Each row was made from one small tree. The marks that hang from a mark follow it in brackets, in alphabetical order. Every link used is in the known rows. Write each row's tree.
Known rows
S(Z(U(G(C F)))): [ 1.084  4.702  2.501 -5.586 -1.307 -3.022  3.854  0.106  0.935  0.203
 -3.776 -0.678 -0.997 -0.412  6.894  2.107 -1.214  1.649 -0.037  2.736
 -0.030  4.354  1.024  4.048  1.930]
G(C U): [-1.023  0.869  1.307 -1.008 -0.861 -0.959  2.927 -0.546  0.980  0.591
 -0.777  0.127 -0.631  0.732  4.023 -1.306  0.669  2.909 -0.928 -0.085
 -1.582  2.122  2.110  1.204  0.720]
G(C(Z(S)) F(W) U X): [-1.624 -0.646  2.724 -2.364 -0.766  0.301  4.961  1.112  0.186  0.721
 -3.327 -0.239 -3.121 -1.015  3.208 -2.859 -0.479  1.367 -5.068 -1.844
 -2.557  4.664 -0.244  0.526  1.883]
C(W(F) Z(S U)): [-0.541 -0.947  1.578 -1.711  1.592  1.483  4.138  0.788  0.911  1.672
 -3.107 -0.758  0.736  1.434 -0.621 -1.268 -0.009  1.533 -1.582 -2.198
 -7.431  3.731 -1.107  1.383  0.896]
S(Z(U(G(C X) W(F)))): [-0.840  4.191  3.933 -8.027 -1.253 -1.248  3.276  0.029 -0.649 -0.182
 -4.818 -1.501 -0.732 -2.304  3.409  1.460 -1.323  0.903  0.804  1.880
 -4.815  2.151  1.712  4.286  2.398]
U(G W): [ 0.538  1.294 -0.531 -2.598 -0.145 -0.746  0.304 -1.643 -1.971 -0.521
 -1.980 -0.755  0.121 -0.265  1.420  0.869 -0.322  2.466 -0.140  0.973
 -0.373  2.793  0.763  2.650  1.760]
P(C(W) F(G)): [-2.128 -0.194 -1.802 -0.572 -2.919 -2.510 -0.514 -0.981 -0.461  0.196
 -3.499 -0.930 -0.038  0.212  0.349  0.297 -0.675 -1.494 -4.174 -0.038
 -6.746 -2.340  0.475  2.207  0.063]
P(U): [-0.564  0.495  0.884 -0.097 -2.272 -1.447  0.916 -0.989  1.744 -0.918
 -0.315 -0.026 -1.171 -0.659 -0.785 -0.207  1.252 -1.098 -1.423 -0.475
 -1.371 -0.324  0.628  0.275 -1.568]
X(G(F)): [ 0.166  0.182 -0.341 -0.922  0.319 -0.124  1.176 -1.047 -1.544 -2.439
 -0.947  0.257 -0.711  1.190  0.964 -0.480  0.721 -0.282 -0.657  0.579
  0.369  1.573 -0.160  3.553  0.982]
F(G(C(Z(S)) U X) W): [-2.543  0.031  4.436 -1.124 -2.584  1.646  3.768  1.083  1.154  2.082
 -3.497 -1.119 -2.323 -2.514  0.483 -2.487  0.270 -0.496 -6.033 -2.775
 -4.559  2.505  1.316 -1.474  0.525]
Z(S U(G(C F) W)): [ 1.050  2.506  1.538 -2.885 -0.226 -1.944  4.641 -1.214 -1.744  1.089
 -3.888 -1.024 -0.048  0.840  3.087  0.281 -2.502  3.830 -0.813  1.272
 -0.328  5.610  0.360  4.511  4.654]
S(Z(U(G(X) W))): [ 1.762  3.904  3.113 -7.190 -2.009 -0.632  0.941 -0.445 -0.428  0.600
 -3.773 -1.014 -0.718 -2.430  1.974  2.579 -0.612  0.358  2.418  2.085
 -1.260  2.325  0.992  2.242  0.625]
W(F): [-1.439 -0.049  0.662 -1.498  1.458  0.026  0.785  0.627 -0.448 -0.607
 -0.335 -0.288  0.711 -0.233 -1.640 -0.766 -0.796 -0.024 -1.146 -0.421
 -3.473 -1.666 -0.236  1.754  0.486]
C(G(F(W) X) Z(S)): [-1.739 -1.659  3.108 -3.412 -1.235 -0.053  2.574  0.977 -0.584 -0.103
 -3.259 -0.463 -2.350 -0.569  0.711 -1.058  0.533 -0.986 -4.528 -1.641
 -0.595  1.340 -2.708 -1.393  0.488]
P(C F(W) U(G)): [-3.045  1.136 -2.486 -3.167 -5.077 -6.052  0.858 -2.554  0.824 -2.208
 -3.458 -1.526 -2.455 -1.667  2.052 -0.355 -0.681 -1.126 -5.701 -0.324
 -5.444 -1.597 -0.115  3.663 -0.811]
G(U): [ 0.035  0.570  1.299 -1.615 -0.209 -0.437  1.329 -0.373  0.790  0.803
 -0.097  0.376  0.215  0.496  0.997 -0.876  0.634  2.329 -0.646 -0.320
 -1.410  0.585  1.099  0.782 -0.507]
P(C F(W) U(G(X))): [-3.733  0.575 -0.706 -4.621 -7.086 -5.294 -0.424 -2.716  0.413 -3.040
 -4.305 -1.690 -3.193 -3.578  0.679 -0.263 -0.371 -4.006 -5.712 -0.309
 -5.183 -2.787 -0.351  2.461 -1.241]
P(C): [-1.819 -0.037 -0.045  0.328 -2.328 -1.622  0.164  1.627 -0.067 -0.265
 -0.953 -0.487  0.373 -0.352  1.324 -0.029 -0.830 -1.042  0.235 -0.050
 -0.091 -1.013  0.624 -0.142 -0.127]
C(G(U X) W(F) Z): [-3.635 -1.618  4.497 -6.830 -1.683  0.144  2.937 -0.491  0.476 -0.879
 -4.201 -0.192 -0.466  0.811  2.527 -1.355  3.847  1.031 -3.395 -1.710
 -7.602  1.416  0.148  0.180 -1.169]
U(G(C) W(F)): [-2.055  1.614  0.120 -3.325  0.569 -1.327  2.679 -1.095 -2.165 -1.405
 -3.087 -1.274  0.096 -0.159  2.746 -0.252 -1.163  3.050 -1.504  0.765
 -4.030  2.681  1.459  4.636  3.472]
W(F(G(C(Z(S)) U X))): [-3.564 -0.272  7.317 -0.712 -2.421  2.137  3.878  0.742  0.685  1.380
 -3.617 -1.157 -0.570 -2.851 -2.094 -2.663  0.317 -1.972 -4.895 -2.551
 -4.885  1.887  1.629 -0.159  0.392]
U(G(F(W))): [-0.207  1.346 -1.688 -4.890  0.404 -2.374  0.900  0.020 -1.320 -1.356
 -2.370 -0.642 -1.337 -0.455  2.660  0.401 -1.507  1.773 -4.732  0.810
 -1.641  0.928 -0.908  3.154  2.161]
S(Z(U(G W))): [ 2.563  4.513  1.315 -5.762  0.143 -1.324  2.162 -0.315  0.027  1.375
 -2.867 -0.863  0.090 -0.547  3.181  2.515 -0.939  3.097  2.434  2.109
 -1.595  3.627  1.225  3.481  0.993]
Z(S U(G(F) W)): [ 2.090  2.230  1.405 -3.523  0.446 -1.394  2.995 -1.017 -1.964  1.290
 -3.103 -0.790  0.655  0.637 -0.062  0.737 -2.455  3.346 -0.611  1.044
 -0.113  4.137 -0.611  4.219  3.409]
C(W(F)): [-1.337 -0.988 -1.281 -2.950  1.521  0.389  0.838  0.254 -0.633 -0.884
 -1.770 -0.242  0.047  0.869 -0.035 -0.478  0.137  1.444 -1.911 -0.546
 -7.483 -0.939 -0.295  2.482  1.057]
X(G(U)): [-0.195  0.278  0.867 -1.483 -0.767  0.506  1.678 -1.871  0.030 -1.075
 -0.509  0.226 -0.481  1.076  1.233 -1.477  2.283  1.556  0.036 -0.532
 -1.996  1.437  1.557  2.722 -0.734]

Which tree is each row?
[-0.446 -2.203  1.590 -1.629 -0.359  0.158  3.377 -0.293 -0.500  0.404
 -3.615 -0.022 -1.187  2.377  2.765 -0.396  2.100  1.692 -2.899 -1.132
 -2.025  4.501 -1.993  0.258  0.718]
C(G(F) W Z(S))
[-2.697  0.984  5.682 -4.345 -1.660  0.564  0.496  0.728  0.151  0.222
 -1.991 -0.552  0.765 -2.793 -3.978 -1.112 -0.094 -1.982 -4.328 -0.844
 -5.608 -3.679  1.584  0.836 -0.642]
W(F(G(U X)))
[ 1.936  1.027  0.940 -0.574  1.342  0.492  2.687 -0.009 -0.569  2.771
 -1.005 -0.443  0.877  1.045 -1.778 -0.188 -1.865  2.940  1.603 -0.339
 -1.638  1.929 -0.168  1.391  1.948]
Z(S U(W))
[-0.925  1.377  5.435  0.083 -1.971  1.764  4.031  0.553  0.057  2.860
 -4.140 -1.421 -0.085 -1.194 -0.752 -0.514 -0.854 -0.977 -1.594 -1.247
 -2.148  4.978  1.440 -0.968  1.949]
F(G(C(Z(S U(W))) X))
[ 2.656  3.761  0.734 -3.803  1.875 -0.493  2.725  1.227  0.624  2.349
 -1.296 -0.105  0.186  0.746  2.002  1.782 -1.148  3.287  3.187  1.492
 -2.221  2.149  1.070  2.341  0.684]
S(Z(U(W)))
[ 0.790  4.765  3.243 -5.100  2.458 -0.121  3.075  2.310  0.485  2.645
 -2.438 -0.896  1.571 -0.453 -1.709  1.478 -2.288  1.915 -0.460  0.958
 -6.954 -1.037  1.733  3.636  0.948]
S(Z(U(W(F(G)))))
[-2.327 -0.475 -0.977 -1.225 -4.503 -2.681  1.085  0.207  1.377 -1.432
 -2.687 -0.467 -1.278  0.128  1.994  0.056  1.447 -0.791 -1.932 -0.682
 -5.638 -0.483  1.244  0.880 -1.132]
P(C(W) U)
[-2.622  1.630  2.669 -4.121 -2.416 -0.402  1.909  0.846  0.741  0.705
 -2.615 -0.764 -1.886 -2.193  1.563 -1.200 -0.161  0.005 -5.839 -0.855
 -5.503 -1.670  2.299 -0.097  0.798]
F(G(C U X) W)
[-3.110 -0.422  1.924 -0.406 -5.387 -1.575  2.054 -3.523  1.826 -1.270
 -5.238 -0.973 -3.277 -1.263  1.327 -0.705  2.668 -4.083 -6.536 -1.164
 -7.230  2.630  1.143  0.697 -1.147]
P(F(G(C(W Z) X)) U)
[ 1.387  1.648  2.489 -2.945 -1.151 -1.423  2.106 -0.948 -0.520  0.851
 -2.707 -0.771  0.445 -0.286 -0.096  0.613 -1.831  0.745 -1.418  0.710
  0.845  2.760 -1.132  2.791  2.003]
Z(S U(G(F)))
[-1.717 -1.551  1.713  3.279 -2.408  0.462  1.880  1.891  0.374  1.139
 -1.789 -0.860 -0.059 -0.731  0.212 -1.217 -0.480 -1.627 -0.139 -1.971
  0.826  3.100 -0.329 -1.555 -0.414]
P(C(Z(S)))
[-2.378 -0.049  0.148 -3.992  0.663 -0.604  3.910 -0.281  0.288 -0.291
 -2.595 -0.105 -0.482  1.593  4.014 -1.773  0.921  4.165 -2.741 -0.612
 -9.104  1.144  1.749  3.651  1.748]
G(C(W(F)) U)
[-0.386 -0.822  0.535  0.617 -1.160  1.888  5.278 -1.651  0.597  0.132
 -3.967 -0.836 -1.332  2.542  4.183 -1.521  2.352  1.203  0.017 -1.780
 -4.718  7.622  0.518  1.928  1.428]
X(G(C(W Z(S U))))
[-1.712  0.332 -1.693 -0.922  1.182 -0.399  4.814  0.285 -0.655 -2.374
 -2.797 -0.349 -2.666  1.979  6.164 -1.908  0.717  1.392 -3.957 -0.786
 -2.558  5.817  0.193  3.212  2.278]
X(G(C(Z) F(W)))
[-2.709  1.080  2.448 -7.443 -2.945 -1.253  2.187 -1.357 -0.386 -1.706
 -5.467 -1.533 -0.428 -0.951  3.519  0.339  0.394 -0.356 -2.295  0.538
 -7.735  1.254  0.759  3.003  2.394]
Z(U(G(C(W(F)) X)))
[-2.740  1.073  1.458 -2.468 -2.342 -0.013  0.580  1.178 -0.026 -0.102
 -2.566 -1.109 -2.000 -2.613  0.587 -0.342 -0.754 -2.328 -5.116 -0.547
 -4.157 -2.198  1.179 -0.877  1.362]
F(G(C X) W)
[-2.194  0.511  0.832 -2.824  1.218 -0.323  5.360  0.736  1.278  0.370
 -3.874 -0.718  0.360  2.484  4.859 -1.009  0.614  2.403 -1.975 -0.984
 -8.090  4.998  0.756  1.989  1.815]
G(C(W(F) Z(U)))
[-1.344  0.430  2.829 -5.063  0.737  0.289  1.792  0.078 -1.437 -0.220
 -1.640 -0.055  0.337 -0.842 -1.762 -1.391 -0.417  2.141 -1.111 -0.374
 -5.542 -0.885  1.234  2.685  1.044]
G(U(W(F)) X)
[-0.656  0.050 -0.855 -3.297 -0.382 -0.772  4.251 -1.886 -0.887 -2.136
 -3.149  0.446 -1.970  3.103  6.684 -1.483  2.415  3.824 -2.344  0.375
 -5.306  4.387  1.883  5.485  2.235]
X(G(C(W) F U))
[-2.148 -0.021  3.243 -5.703 -3.312  0.024  2.540 -1.496 -0.703 -0.585
 -5.472 -1.777 -0.863 -1.735  1.014 -0.352 -0.314 -0.647 -2.184 -0.410
 -7.216  1.390 -0.148  2.739  2.718]
Z(S U(G(C(W(F)) X)))
[-1.294  0.683  0.865 -0.923 -1.504 -0.088  3.301 -1.970  0.170 -1.379
 -1.190  0.003 -1.259  1.442  4.371 -1.894  2.307  2.078 -0.184 -0.313
 -2.190  3.068  2.535  3.061  0.531]
X(G(C U))
[-0.142 -0.013  1.895  1.434  0.717  1.138  5.534 -0.357 -0.050  2.394
 -2.139 -0.229 -0.919  1.337  3.007 -2.351  0.380  4.913 -0.500 -1.658
 -1.668  7.619  1.755  1.159  1.875]
G(C(Z(S)) U(W))
[-2.160 -0.029 -4.029 -1.197 -1.010 -3.693  0.470 -0.063 -0.336 -0.330
 -1.533 -0.714 -1.217  0.204  1.776 -0.918 -2.252  0.040 -3.434 -0.403
 -4.755 -2.866 -0.957  2.210  0.365]
P(C F(W))
[ 0.259  1.917  3.423 -4.301 -2.332 -1.228  3.348 -1.319 -2.270  0.225
 -4.641 -1.171 -0.882 -1.086  1.851  0.384 -2.071  1.039 -0.847  1.253
 -0.044  4.371  0.114  3.360  4.251]
Z(S U(G(C F X) W))
